Each row comes from the steps of one path. Every step used is in the known rows, and no mark comes twice. Write the path behind each row, first mark first.
Known rows:
dezar, dugeb, dabiz: [ 0.04  0.11 -0.09  0.00  0.14  0.12  0.10 -0.05  0.02  0.37 -0.18  0.19
 -0.21  0.11  0.06  0.22 -0.09  0.22  0.16  0.11 -0.22 -0.27 -0.28 -0.04]
levonu, nebo, kimer, dugeb: [-0.09 -0.13  0.08 -0.31  0.17 -0.01 -0.10  0.10  0.01 -0.32  0.36  0.30
  0.29 -0.01 -0.32 -0.17 -0.12 -0.02 -0.11 -0.10  0.09  0.17 -0.30 -0.22]
kimer, dugeb, zakar, nebo: [-0.05 -0.29 -0.05  0.25  0.19 -0.40  0.18 -0.02  0.00  0.03  0.23  0.08
  0.21  0.25 -0.02 -0.01  0.24  0.09 -0.29  0.17  0.14 -0.36  0.12  0.10]
kimer, dugeb: [-0.27 -0.22  0.04  0.31  0.20 -0.16  0.19  0.20 -0.03 -0.21  0.12  0.08
  0.20 -0.02 -0.10  0.02  0.22 -0.11 -0.16 -0.19 -0.04 -0.24 -0.23  0.14]
dezar, dugeb, zakar: [-0.01 -0.07  0.01  0.27  0.29  0.05  0.05 -0.16  0.15  0.27 -0.15  0.06
 -0.11  0.49  0.25  0.17  0.10  0.36  0.08  0.17 -0.04 -0.35 -0.08 -0.03]
nebo, levonu, dugeb: [ 0.18  0.02  0.25  0.11  0.01  0.19 -0.08  0.02  0.23 -0.12 -0.03  0.09
 -0.18 -0.12 -0.11  0.25 -0.12 -0.36  0.07 -0.01  0.05  0.21  0.17 -0.02]
vopi, dugeb, poto: [-0.24  0.11 -0.02  0.33 -0.28  0.02  0.06  0.40 -0.32  0.18  0.08 -0.19
  0.27  0.01  0.07  0.18  0.06 -0.01  0.07 -0.01 -0.13  0.19 -0.21  0.05]
zakar, nebo, kimer: [ 0.12  0.11 -0.05 -0.26 -0.11 -0.09  0.05 -0.07 -0.09  0.02  0.15  0.11
 -0.14 -0.19 -0.17 -0.24 -0.44  0.12  0.14  0.20  0.12  0.23 -0.02 -0.19]
kimer, dugeb, zakar: [-0.12 -0.38  0.01  0.41  0.24 -0.30  0.10  0.04  0.05 -0.02  0.21  0.12
  0.28  0.27  0.01  0.06  0.37  0.06 -0.27  0.02  0.11 -0.45 -0.01  0.17]
levonu, nebo, kimer, dugeb, vopi: [-0.03 -0.20  0.12 -0.41  0.12 -0.07 -0.12 -0.05 -0.04 -0.27  0.30  0.20
  0.33 -0.03 -0.26 -0.18 -0.09 -0.05 -0.10 -0.14  0.16  0.17 -0.27 -0.13]
kimer, dugeb, vopi, nebo: [-0.31 -0.42 -0.04 -0.04 -0.07 -0.12  0.16 -0.07 -0.24 -0.16 -0.05 -0.23
  0.32 -0.17 -0.05 -0.02  0.30 -0.15 -0.14 -0.18  0.11 -0.19 -0.22  0.20]
zakar, nebo: [ 0.00  0.18 -0.01 -0.17 -0.09 -0.28  0.12  0.10 -0.07 -0.06 -0.02  0.18
 -0.23 -0.23 -0.05 -0.16 -0.26  0.08  0.04  0.08  0.04  0.00  0.00 -0.12]
dabiz, dugeb, zakar: [ 0.18  0.27 -0.10  0.48  0.10  0.01 -0.02  0.01  0.12 -0.12  0.19  0.05
  0.04  0.24  0.19 -0.03  0.36  0.12 -0.02  0.17 -0.15 -0.42  0.33  0.14]
levonu, nebo, kimer: [-0.04 -0.03  0.12 -0.40  0.06  0.05 -0.20  0.12  0.03 -0.31  0.26  0.37
  0.13 -0.07 -0.25 -0.20 -0.22  0.04  0.02 -0.12  0.09  0.21 -0.33 -0.28]
zakar, nebo, dezar, dugeb, dabiz: [ 0.24  0.37 -0.21 -0.30 -0.15 -0.08 -0.04  0.13  0.08  0.26 -0.05  0.01
 -0.35 -0.10  0.00 -0.11 -0.30  0.00 -0.07  0.16 -0.19  0.19  0.18 -0.17]
dezar, dugeb, vopi: [-0.05 -0.03  0.10 -0.01  0.18  0.04  0.08 -0.33 -0.02  0.18 -0.36 -0.18
 -0.09  0.12  0.24  0.12  0.01  0.13  0.21 -0.12 -0.05 -0.16 -0.19  0.12]
vopi, dugeb: [-0.27  0.03 -0.09  0.45 -0.24 -0.10 -0.09  0.44 -0.14  0.00 -0.01 -0.10
  0.30  0.08  0.09  0.10  0.21  0.00 -0.01  0.08 -0.23 -0.01 -0.27  0.17]
nebo, kimer: [ 0.02 -0.10  0.06  0.00 -0.05  0.20 -0.13  0.01  0.00 -0.05  0.20  0.12
  0.00 -0.12 -0.16 -0.15 -0.22  0.07  0.23 -0.06  0.08  0.15 -0.27 -0.10]
zakar, nebo, levonu: [ 0.24  0.08  0.12 -0.19 -0.15 -0.21 -0.02  0.09 -0.02  0.01  0.05  0.05
 -0.43 -0.38 -0.04 -0.06 -0.41 -0.13  0.01  0.27  0.16  0.16  0.10 -0.11]
levonu, nebo, dezar, dugeb: [-0.03  0.22  0.03 -0.35  0.08  0.07 -0.27  0.34  0.22 -0.21  0.03  0.19
 -0.06  0.05 -0.04 -0.11 -0.06 -0.09 -0.17 -0.25 -0.19  0.23 -0.13 -0.26]
dugeb, dezar: [-0.22  0.24 -0.07  0.06  0.04 -0.07 -0.22  0.11  0.05  0.01 -0.14  0.30
  0.20 -0.35 -0.14  0.12  0.18  0.23 -0.02 -0.49  0.05  0.12 -0.04  0.17]
zakar, nebo, kimer, dugeb, vopi: [ 0.14 -0.05 -0.06 -0.27 -0.05 -0.21  0.12 -0.24 -0.15  0.06  0.19 -0.06
  0.04 -0.14 -0.18 -0.22 -0.31  0.03  0.01  0.17  0.18  0.19  0.04 -0.04]
dabiz, dugeb: [ 0.04  0.43 -0.07  0.39  0.08  0.13  0.08  0.17  0.05 -0.29  0.09  0.01
 -0.03 -0.05  0.08 -0.06  0.20 -0.05  0.09 -0.04 -0.30 -0.21  0.12  0.12]
levonu, nebo, poto: [-0.06  0.10  0.30 -0.31  0.24 -0.26 -0.13  0.41 -0.07 -0.28  0.17  0.51
 -0.11 -0.05 -0.11 -0.24 -0.25  0.03 -0.15 -0.23  0.05  0.13 -0.21 -0.15]
dezar, dugeb: [-0.17  0.10  0.04  0.18  0.28  0.18  0.14  0.01  0.08  0.08 -0.25  0.02
 -0.18  0.19  0.14  0.14 -0.05  0.19  0.18 -0.05 -0.20 -0.16 -0.29 -0.05]
vopi, nebo, levonu, dugeb: [-0.24 -0.17 -0.06 -0.19 -0.35  0.47  0.03  0.17 -0.08 -0.22 -0.15 -0.12
 -0.10 -0.29 -0.17  0.10 -0.06 -0.20  0.08  0.13  0.02  0.21 -0.10 -0.23]

Which path is each row?
[-0.14 -0.14 -0.06 -0.22  0.00  0.31  0.08 -0.36 -0.14  0.17 -0.32 -0.32
 -0.03  0.06  0.14  0.05 -0.06  0.17  0.25  0.03 -0.01  0.03 -0.29 -0.03] | dezar, dugeb, vopi, nebo, kimer
[ 0.06  0.02 -0.05  0.13  0.27 -0.05  0.13 -0.22  0.11  0.32 -0.13  0.03
 -0.17  0.47  0.22  0.11 -0.05  0.40  0.05  0.31 -0.01 -0.27  0.05 -0.09] | dezar, dugeb, zakar, nebo
[ 0.17  0.26 -0.17 -0.07 -0.11  0.21 -0.25  0.29  0.23  0.28 -0.08  0.00
 -0.28 -0.01  0.09  0.03 -0.02 -0.10 -0.06 -0.13 -0.35  0.09  0.01 -0.06] | nebo, dezar, dugeb, dabiz
[ 0.01 -0.26  0.02  0.27  0.27 -0.45  0.17  0.04 -0.05  0.09  0.27  0.12
  0.13  0.30 -0.01 -0.06  0.12  0.10 -0.33  0.17  0.15 -0.28  0.16  0.12] | kimer, dugeb, zakar, nebo, poto
[ 0.16  0.30 -0.02  0.19 -0.02 -0.01  0.01 -0.16 -0.04 -0.20 -0.02 -0.18
  0.06 -0.12  0.19 -0.07  0.26 -0.11  0.11 -0.14 -0.15 -0.22  0.21  0.29] | dabiz, dugeb, vopi
[-0.16 -0.25 -0.08 -0.14 -0.35  0.39 -0.02  0.10 -0.04 -0.14 -0.11 -0.09
 -0.07 -0.16 -0.11  0.12  0.01 -0.12  0.03  0.23  0.09  0.11  0.01 -0.22] | vopi, nebo, levonu, dugeb, zakar
[ 0.03  0.27 -0.08  0.07 -0.02  0.25 -0.23  0.32  0.27  0.09 -0.13 -0.12
 -0.28  0.05  0.15 -0.02  0.00 -0.12 -0.04 -0.23 -0.33  0.18  0.00 -0.08] | nebo, dezar, dugeb
[ 0.15  0.40 -0.10 -0.28 -0.11  0.00  0.06  0.13  0.02  0.20 -0.02 -0.11
 -0.35 -0.10  0.02 -0.12 -0.35 -0.03 -0.03  0.03 -0.13  0.35  0.23 -0.23] | zakar, nebo, dezar, dugeb, poto
[ 0.11  0.23  0.13 -0.16  0.07 -0.40  0.11  0.24 -0.18  0.06  0.07  0.24
 -0.39 -0.15 -0.01 -0.28 -0.48  0.10 -0.03  0.09  0.06  0.13  0.10 -0.06] | zakar, nebo, poto
[ 0.28 -0.10  0.22  0.17  0.03  0.09 -0.14 -0.08  0.29  0.02  0.04  0.12
 -0.13  0.09 -0.03  0.27  0.00 -0.23  0.00  0.14  0.16  0.06  0.34 -0.01] | nebo, levonu, dugeb, zakar
[ 0.14  0.14 -0.09  0.13 -0.01  0.16 -0.28  0.21  0.32  0.22 -0.06 -0.10
 -0.22  0.27  0.22 -0.01  0.13  0.00 -0.12 -0.08 -0.22  0.03  0.15 -0.06] | nebo, dezar, dugeb, zakar
[-0.03  0.10  0.09 -0.06  0.07  0.00  0.12 -0.36  0.12 -0.13 -0.29  0.11
  0.29  0.15 -0.08  0.15  0.14 -0.14  0.16 -0.37 -0.03  0.03  0.24  0.12] | levonu, dugeb, vopi
[ 0.26 -0.18 -0.04 -0.03 -0.06 -0.27 -0.10 -0.21  0.05  0.23  0.23  0.19
 -0.04  0.25  0.05 -0.14 -0.07  0.33 -0.03  0.36  0.29 -0.17  0.23 -0.11] | dugeb, zakar, nebo, kimer
[-0.25 -0.40  0.03 -0.04  0.01 -0.17  0.16 -0.01 -0.30 -0.10  0.00 -0.22
  0.24 -0.14 -0.03 -0.09  0.20 -0.13 -0.19 -0.17  0.11 -0.12 -0.17  0.23] | kimer, dugeb, vopi, nebo, poto
[-0.40 -0.35 -0.24 -0.17 -0.29  0.42  0.10  0.15 -0.26 -0.19  0.09 -0.16
  0.19 -0.23 -0.26 -0.15 -0.03  0.03  0.05  0.10  0.03  0.15 -0.42 -0.21] | vopi, nebo, kimer, dugeb
[-0.24 -0.14  0.11  0.19  0.17 -0.07  0.35  0.15 -0.21 -0.03  0.22 -0.02
  0.19 -0.09 -0.13  0.11  0.06 -0.13 -0.09 -0.27  0.06 -0.04 -0.14  0.02] | kimer, dugeb, poto
[ 0.39  0.31 -0.10  0.33  0.02 -0.06 -0.02 -0.07  0.11 -0.03  0.24 -0.05
 -0.13  0.14  0.17 -0.05  0.14  0.04 -0.06  0.41 -0.04 -0.25  0.51  0.08] | dabiz, dugeb, zakar, nebo, levonu
[ 0.03 -0.34  0.04 -0.01  0.05  0.05 -0.03 -0.25 -0.10 -0.01  0.25 -0.12
  0.29 -0.06 -0.16 -0.12 -0.02 -0.06  0.06 -0.08  0.18  0.10 -0.20  0.10] | nebo, kimer, dugeb, vopi
[-0.15 -0.34  0.09  0.11  0.11 -0.30  0.12 -0.12 -0.12 -0.11  0.01 -0.12
  0.30 -0.09  0.00  0.01  0.28 -0.17 -0.14 -0.28  0.11 -0.25 -0.14  0.30] | kimer, dugeb, vopi
[ 0.24  0.19  0.08 -0.19 -0.07 -0.09  0.08 -0.05  0.08 -0.03 -0.01  0.08
 -0.28 -0.19 -0.14  0.03 -0.38 -0.18  0.03  0.23  0.09  0.27  0.30 -0.14] | zakar, nebo, levonu, dugeb
[-0.01  0.61 -0.20  0.34  0.11  0.13 -0.06  0.10  0.08 -0.19  0.04  0.06
  0.18 -0.17 -0.02  0.05  0.30  0.09 -0.01 -0.25 -0.25  0.00  0.25  0.23] | dabiz, dugeb, dezar
[ 0.18 -0.02  0.02  0.11  0.23 -0.02  0.05 -0.23  0.14  0.36 -0.10 -0.03
 -0.28  0.39  0.22  0.15 -0.11  0.29  0.02  0.41  0.05 -0.18  0.10 -0.08] | dezar, dugeb, zakar, nebo, levonu
[-0.19 -0.47  0.03 -0.05 -0.11 -0.09  0.10 -0.09 -0.21 -0.12 -0.01 -0.30
  0.22 -0.24 -0.04  0.02  0.24 -0.25 -0.16 -0.10  0.17 -0.10 -0.17  0.21] | kimer, dugeb, vopi, nebo, levonu
[ 0.13  0.00 -0.07  0.09  0.25  0.04  0.09 -0.31  0.11  0.36 -0.05 -0.01
 -0.14  0.49  0.16  0.07 -0.13  0.42  0.08  0.36  0.02 -0.15  0.05 -0.12] | dezar, dugeb, zakar, nebo, kimer
[ 0.15  0.14  0.16  0.08  0.03  0.18 -0.18 -0.03  0.25 -0.04 -0.07  0.13
 -0.03 -0.21 -0.18  0.33 -0.04 -0.25  0.01 -0.13  0.09  0.35  0.28  0.06] | nebo, levonu, dugeb, dezar
[-0.12 -0.22 -0.07 -0.43 -0.51  0.06 -0.20 -0.04 -0.19 -0.05 -0.26 -0.33
  0.01 -0.40  0.11 -0.15  0.16 -0.16  0.04 -0.27  0.09  0.06 -0.10  0.07] | dugeb, vopi, nebo, dezar
[ 0.00  0.21 -0.14  0.04 -0.20  0.18  0.05 -0.11 -0.16 -0.25 -0.08 -0.30
  0.08 -0.20  0.14 -0.10  0.27 -0.09  0.11 -0.04 -0.16 -0.16  0.11  0.18] | dabiz, dugeb, vopi, nebo
[-0.15 -0.09  0.03 -0.17  0.09  0.16  0.11 -0.21 -0.20  0.19 -0.37 -0.26
 -0.16  0.09  0.21  0.03 -0.08  0.16  0.16 -0.02 -0.04 -0.02 -0.23  0.04] | dezar, dugeb, vopi, nebo, poto
[ 0.12  0.19  0.02  0.10  0.24 -0.15  0.16 -0.19  0.19  0.07 -0.02  0.34
  0.13  0.54 -0.10  0.08 -0.01  0.13 -0.04  0.08  0.02  0.00  0.53 -0.07] | levonu, dugeb, zakar, nebo, poto
[ 0.25 -0.07  0.29 -0.02 -0.06  0.09 -0.12 -0.21  0.16 -0.05 -0.10 -0.04
 -0.12 -0.17 -0.03  0.24 -0.08 -0.38  0.10 -0.06  0.16  0.19  0.24  0.10] | nebo, levonu, dugeb, vopi
[-0.14 -0.02 -0.06 -0.25 -0.11  0.28  0.13 -0.39  0.00 -0.14 -0.26 -0.04
  0.35  0.09 -0.20  0.08  0.07 -0.10  0.20 -0.22  0.01  0.21  0.15 -0.02] | levonu, dugeb, vopi, nebo, kimer
[ 0.12  0.18 -0.04 -0.07 -0.09  0.17 -0.27  0.10  0.21  0.16 -0.20 -0.26
 -0.21  0.00  0.22 -0.03  0.06 -0.16 -0.02 -0.29 -0.22  0.17  0.06  0.04] | nebo, dezar, dugeb, vopi
[ 0.03 -0.08 -0.20  0.36 -0.27 -0.23 -0.15  0.14 -0.11  0.27  0.19 -0.12
  0.33  0.37  0.12  0.03  0.14  0.23 -0.10  0.49  0.00  0.00  0.05  0.09] | vopi, dugeb, zakar, nebo, kimer
[-0.06 -0.38  0.09 -0.39 -0.45  0.04 -0.16 -0.17 -0.25 -0.04 -0.24 -0.31
 -0.07 -0.50  0.11 -0.04  0.04 -0.18  0.11 -0.08  0.26  0.01 -0.15  0.09] | dugeb, vopi, nebo, levonu
